Each row was made from one small tree. The marks that hang from a mark follow it in brackets, in the order of their numbers. Every link used is in the known rows. Write each row's tree.
Known rows
j_787[j_125[j_185 j_888 j_940]]: [  7.3   2.0   4.2 -13.6  23.2  -4.7  -0.3  19.2  -6.7 -11.0  -1.1  -4.0
  15.3 -22.9  25.0 -16.2  37.5 -19.6  -2.1 -25.8   4.9  -8.4]
j_185[j_125[j_940]]: [-15.5  -8.1  15.8  15.2 -24.6  26.9 -14.3 -15.8  39.7  17.6 -24.6  -8.6
  -7.6   8.9   8.6  -5.9 -18.4   9.7  -5.3  26.9 -10.0  10.0]
j_888[j_125[j_185 j_438 j_787 j_940]]: [ 19.2  27.7  -0.8 -48.1   4.8  -9.6  -1.9  10.9   3.1 -43.4  -8.9  26.6
  16.3   3.2 -27.0  45.4  27.4  18.2  41.2 -48.3  18.3  13.0]
j_468[j_549 j_787[j_125]]: [-39.2 -41.1 -44.6  53.6 -10.5 -16.5 -19.2  -7.8  34.5  33.2   2.5 -40.6
  17.4  31.9   5.1 -27.3 -47.7  -1.0   7.8  41.8 -68.1 -26.6]
j_438[j_125[j_185 j_787 j_888 j_940]]: [ 46.1   9.6  -5.3 -26.6  16.5 -24.3  26.3  -0.6 -24.4 -21.1  -2.5  -7.9
   4.6 -25.4  -3.6  20.1  34.0 -12.0  -1.1 -37.2  16.9  13.6]
j_185[j_125[j_438 j_787 j_888]]: [ -7.0   9.2  27.5  19.6   1.8   3.6  15.6 -22.9 -30.1 -11.8  13.8  21.7
 -32.2  -1.0   2.1   3.6 -19.9  13.7  16.6   0.8  33.4  27.6]
j_888[j_125[j_438]]: [ -1.7   4.4   2.7 -24.0  -4.1   3.6 -16.0   6.5   4.1   2.5   7.4  30.8
   2.1  22.2 -14.4  15.1   3.9  16.1   3.7  -5.7  11.7  12.6]
j_438[j_125[j_787 j_888 j_940]]: [ 26.9  -8.1  -4.7  -1.4  12.2 -17.2  25.6 -14.7 -23.2  -5.6   7.3 -18.6
  -4.5  -5.2   4.7  24.5  19.0   7.6  -3.3 -20.5  -4.3  21.0]
j_468[j_787[j_125[j_888]]]: [-11.6 -24.5 -20.7  34.2   9.3  -8.0 -10.2   7.0  -3.6  35.6   8.1 -25.3
   0.5  11.8  22.9 -28.4  -2.8  -9.4  -5.2  13.6 -31.5 -13.7]
j_185[j_125]: [-11.8 -10.8   8.7  29.7 -35.6  18.2 -14.5 -20.8  21.5  34.8 -19.0  -0.1
 -20.1  24.9   2.0 -30.1 -42.0  -3.9 -19.0  50.4   2.8   1.3]
j_254[j_185[j_125]]: [  4.3  -3.2  -5.0  36.8 -55.8  37.5 -27.8  -3.1   2.4  53.3 -17.9 -10.8
 -31.9  18.9  -9.9  -8.4 -50.9  -0.9 -41.2  35.1  13.8  -4.8]
j_468[j_549[j_402] j_787[j_125[j_888]]]: [-56.9 -39.2 -25.4  50.0  25.3 -12.2  22.3 -18.8   9.9   0.3  21.4 -39.7
 -11.6  -6.2  -0.1 -47.6 -15.2  -4.0   3.1  49.6 -50.0  -1.1]
j_254[j_185]: [ 11.5   3.1 -16.5  25.1 -47.7  30.5 -15.5  10.5  -3.8  41.3  -4.7 -12.2
 -20.8  28.2 -15.9  -5.7 -42.2 -11.5 -47.3  32.6   7.3 -30.7]
j_549[j_402]: [-33.6  -5.3   6.8  18.2 -18.1  15.2  18.4 -25.6   9.3   5.9  -5.4   3.6
 -24.7  27.1 -17.0 -47.2 -25.5 -13.0 -29.3  80.6  -8.0 -18.7]
j_888[j_125]: [  2.8  -9.9 -14.0  -2.5 -23.1   7.0 -12.2   0.8  19.3  16.9  -7.4   6.1
  -6.4  41.8 -18.0  -7.4 -13.5  -0.6  -7.5  19.7   0.5   3.9]
j_888[j_125[j_438 j_787 j_940]]: [  0.1  12.5   0.3 -22.1  -1.6  -2.5  -1.4  -3.4   3.4 -27.6   0.2  17.2
   8.5  25.2 -18.3  49.8  12.4  37.0  40.3 -30.1  -4.5  18.5]
j_125[j_888 j_940]: [ -2.0  -2.2  18.2  -4.0  12.3  21.5  18.7   3.4  12.3 -12.6   9.3  -9.1
  -8.5 -11.9   9.4  -3.4   9.4  -6.8 -12.3   0.7   6.4   7.8]
j_468[j_549 j_787[j_125[j_185]]]: [-20.9 -25.3 -44.9  26.3  -5.3 -23.5 -20.1   5.8  32.8  16.2  -9.0 -33.9
  25.8   9.5  -3.6 -31.9 -33.0 -20.3   9.7  21.5 -45.8 -32.9]
j_125[j_185]: [  9.8  10.7  -1.2  -9.8 -23.7   6.3  -3.6   6.6  13.6   4.5 -15.1  10.3
   0.2  12.5 -14.6 -32.5 -19.2 -33.2 -23.2  28.8  18.6 -28.4]
j_185[j_125[j_438 j_787 j_940]]: [-14.7  10.2  22.0  10.8 -13.3   8.2  -4.4 -25.1   4.8  -9.4 -12.6  12.6
  -5.6   8.9   0.0  27.4 -17.0  33.0  31.6   0.1  -1.8  15.7]
j_185[j_125[j_438 j_787 j_888 j_940]]: [ -9.0  11.5  34.9   5.7  12.8  10.5  16.9 -18.3 -12.6 -27.6   9.2  12.9
 -19.1 -18.6   9.7  27.8   4.9  28.9  29.7 -24.2  20.8  37.8]
j_468[j_787]: [-10.8 -13.7 -20.0  23.1 -23.7   9.1 -11.9  -1.5  33.0  33.0 -11.8 -18.7
  -2.1  28.7  -8.7 -20.5 -37.3 -10.3 -12.0  43.0 -31.1 -25.5]
j_438[j_125]: [ 17.0 -17.9 -13.9   4.4 -20.4 -10.7  -9.2 -10.2  -1.4  41.1  -6.5  -5.0
   2.2  20.5   0.8  -9.9 -10.8  -7.4 -37.8  28.3 -11.4  -7.0]
j_438[j_125[j_185]]: [ 34.3  -1.1 -13.8 -22.9 -13.5 -18.5  -9.6   3.6  -5.1  23.7 -16.7   5.6
  11.3  -2.0  -7.7 -14.3   5.2 -27.8 -35.3  10.4   8.7 -13.3]

Which tree is each row?
[ 15.3  33.9  24.2 -30.9  28.0  -3.5  29.5   9.0 -22.3 -56.5  11.5  19.9
   2.0 -30.9  -5.3  24.4  26.8  -2.0  26.0 -44.9  36.0   7.1] : j_125[j_185 j_438 j_787 j_888 j_940]
[  1.8   8.4  -8.2  -6.8 -12.4 -10.8  -1.6  -6.7 -13.4 -10.6   5.5  24.4
  -5.9  43.7 -25.6  27.0 -13.0  23.3  26.0  -8.3   7.7  10.6] : j_888[j_125[j_438 j_787]]
[ 42.6   4.1   4.8 -41.9  24.4  -9.0  12.1  14.8  -6.7  -8.5  -1.5  -2.8
  10.8 -48.7   9.5  10.2  49.7 -19.4 -22.3 -36.5  20.9  17.1] : j_438[j_125[j_185 j_888 j_940]]
[  2.7  13.5  22.0 -33.2  40.3  -7.3  -3.6  24.9 -22.9 -23.7  12.9  20.8
  24.4 -41.5  27.3   6.6  54.9  -2.0  12.3 -51.3  15.0   0.4] : j_787[j_125[j_185 j_438 j_888 j_940]]
[ 17.3  30.6  17.1 -17.5  15.0 -11.1  28.6   3.6 -37.5 -40.5  17.0  29.8
 -11.8 -13.6 -13.2   1.9   2.8 -14.2  12.6 -18.6  49.6  -2.2] : j_125[j_185 j_438 j_787 j_888]
[  8.3  31.7  12.3 -28.1  -0.1  -4.8   8.3   2.6  -2.8 -39.0  -8.1  21.0
  15.2  -1.7 -13.1  24.6   5.1   4.4  26.3 -21.1  12.7 -14.1] : j_125[j_185 j_438 j_787 j_940]
[-35.8 -27.5 -16.0  29.0  34.5 -18.6  -3.0   5.4  -2.2   1.0  34.5 -16.7
  10.9 -16.9  18.1  -5.3  -9.1  10.0  22.6  -8.1 -34.1   3.3] : j_468[j_549 j_787[j_125[j_438 j_888]]]
[-22.5  -3.4  11.1  -2.2   8.7  -1.8 -23.0   6.2  -1.4   8.6   0.9  12.5
  28.6   7.5  28.3  12.3  17.7  21.9  10.8 -11.3 -28.8 -15.4] : j_787[j_125[j_438 j_940]]
[-64.2 -41.2 -37.2  55.1  -1.1 -14.9   1.1 -25.3  29.4  17.5   0.4 -39.9
   1.5  24.7  -7.5 -47.1 -36.5   1.9   3.5  73.0 -73.9 -23.0] : j_468[j_549[j_402] j_787[j_125]]
[  3.1  12.7  14.1 -19.1  28.8 -14.8  -3.1  21.1 -37.9  -9.3  18.3  28.1
   9.7 -24.2  21.7 -17.0  30.7 -15.4  -0.9 -26.4  27.9  -8.2] : j_787[j_125[j_185 j_438 j_888]]
[ 14.9   6.7   2.8  33.1 -23.5  32.0   6.3  -8.1 -17.9   6.5  -2.9 -24.5
 -37.9  -6.2  -7.3  25.8 -21.0  15.7  -6.7 -12.1  20.8  24.0] : j_254[j_185[j_125[j_787 j_888 j_940]]]
[-54.5 -27.9 -24.4  38.6  -7.7   5.7  20.1 -27.2  45.7   0.4   0.8 -33.6
 -14.8  12.3 -31.2 -39.0 -48.7  -4.5  -5.4  79.1 -48.6 -12.4] : j_468[j_549[j_402] j_787]
[ 27.9 -11.6 -11.0  14.3   0.2 -25.8  25.0 -18.9 -40.0   8.7  12.2  -8.9
 -18.1  13.7  -2.8   3.6  -5.4  -5.2 -16.6   4.5   7.8  11.7] : j_438[j_125[j_787 j_888]]
[ 22.1 -13.1   5.0 -17.7  20.5  -3.0  12.3   0.8  -6.3   7.3   9.1 -12.6
   3.0 -25.0  17.8  13.2  34.7   0.4 -25.1 -18.6  -0.7  23.6] : j_438[j_125[j_888 j_940]]
[ -9.6  -2.5   6.2  30.1 -33.0  12.0  -0.9 -31.2  21.3   4.6 -25.0 -12.0
 -13.1  30.2  -5.0   4.1 -35.2  16.1  15.6  25.6 -13.6   8.4] : j_185[j_125[j_787 j_940]]
[ 25.6  12.7 -24.6 -14.2 -26.0 -14.1   1.2  -1.5   0.9 -13.0 -17.5  11.6
  -2.9  41.4 -38.8  -0.9 -13.4 -12.7  14.5   1.1  18.4  -4.4] : j_888[j_125[j_185 j_787]]
[ 33.5   2.5  -6.6 -37.4  -1.9 -10.5  -9.8   8.6  11.4  10.1 -22.4  -3.8
  25.0 -17.9   0.1  10.1  29.3 -13.8 -23.0 -14.2  -3.2  -3.6] : j_438[j_125[j_185 j_940]]
[  8.6  12.2  23.7  12.8 -11.8  36.2 -11.4   9.3 -31.8  22.3  16.6  14.7
 -38.6 -32.1   3.4  13.8 -11.4  10.4 -27.2 -13.7  47.9  24.5] : j_254[j_185[j_125[j_438 j_888]]]
[ 16.5  15.0  17.6 -28.6  16.7  14.7  18.9  16.5  10.7 -27.6  -0.7   2.5
   0.5 -34.0   1.0  -8.7  24.4 -25.8  -9.8 -16.5  28.2   2.6] : j_125[j_185 j_888 j_940]
[ -5.7  11.3  35.5 -22.9  29.7  18.0  16.3  10.2  -2.3 -27.4  22.9  17.2
  -1.9 -31.5  14.9  18.5  26.1  11.5   3.0 -24.2  19.3  15.6] : j_125[j_438 j_888 j_940]
[  6.7  16.2  31.2  -3.7   1.2  43.7 -10.1  15.6 -15.6   4.2  11.5   4.6
 -25.7 -47.2   9.1  38.1  12.7  25.0 -14.8 -36.0  34.5  34.4] : j_254[j_185[j_125[j_438 j_888 j_940]]]
[ 23.0  15.9 -17.4 -27.1 -13.5  -7.6   1.9   4.1  17.6 -26.8 -22.7   1.9
  10.3  24.9 -31.1  22.6  10.8   2.3  27.8 -23.0   7.4   4.7] : j_888[j_125[j_185 j_787 j_940]]
[-31.9 -40.2 -33.9  47.9  15.8 -15.3   0.6  -1.9  13.2  15.5  21.5 -42.8
   3.3   2.6  14.4 -27.5 -27.8  -6.0   8.9  17.5 -45.0  -5.4] : j_468[j_549 j_787[j_125[j_888]]]
[-14.8  -5.3  14.8   7.9  24.6  -8.5  -4.1   7.0 -37.8   6.6  26.9  19.2
   1.2  -3.7  29.7 -11.7  14.4   3.3  -2.1  -9.5   5.8  -2.8] : j_787[j_125[j_438 j_888]]
[ -7.1   3.4 -15.5  -8.3   5.3 -19.4 -33.7  21.2  -1.5  20.9  -8.7   8.7
  30.9  -0.6  10.0 -10.0   9.2  -5.5  12.8  -7.1 -23.4 -34.4] : j_468[j_787[j_125[j_185 j_438]]]
[  5.2  26.6  22.2 -43.8   6.8  10.3  -5.5  16.9  14.9 -25.6  -7.5  25.0
  21.3 -24.9  -2.0  14.1  22.5  -2.5   4.2 -20.5  16.1 -12.4] : j_125[j_185 j_438 j_940]
[ 46.5   5.3 -12.7 -11.5   5.2 -32.5  24.6  -5.6 -40.4  -6.6   2.7   1.3
  -8.4  -7.8 -10.5  -2.9  10.1 -24.5 -14.3 -12.8  30.0   5.3] : j_438[j_125[j_185 j_787 j_888]]
[-11.9   6.5  45.2 -10.3  21.3  25.8   2.3  -4.5   4.1 -13.1  10.1  17.3
 -13.6 -42.3  21.0  16.5  19.9  20.7   9.1 -22.9  22.9  41.2] : j_185[j_125[j_438 j_888 j_940]]
[  1.6   1.8   7.5  13.8   3.2   5.1  32.4 -11.9  -4.1 -26.0   8.4 -13.3
 -15.2  11.8  -1.7   7.5  -5.9   2.2   9.0   0.9   4.1   4.2] : j_125[j_787 j_888 j_940]
[ -4.0   7.6  10.2 -39.5   7.4  12.5 -14.2  12.8  20.5 -13.5   1.8  20.6
  14.1   3.6  -6.1  39.3  27.8  29.5  18.5 -28.6  -1.9  21.5] : j_888[j_125[j_438 j_940]]
[ -2.1  -9.9 -33.3  11.6 -12.6 -16.7 -29.0  13.7  14.5  35.6 -22.7 -14.5
  24.4  18.5   4.5 -30.9  -8.8 -22.8  -3.1  17.1 -34.2 -43.1] : j_468[j_787[j_125[j_185]]]
[ -0.3   0.3  -6.9  -7.8  -5.5  -5.3 -20.4  12.8  11.9   7.9 -21.4  -5.4
  30.0   7.8  15.6 -15.8  16.3 -14.1  -3.5  -2.7 -19.3 -30.5] : j_787[j_125[j_185 j_940]]
[ -5.7  14.5   9.2 -27.4  14.0  -9.2 -23.6  20.4  -2.1  -7.1  -8.0  20.3
  36.8 -13.1  20.0   7.5  33.6   3.7  12.7 -26.3  -7.9 -22.4] : j_787[j_125[j_185 j_438 j_940]]
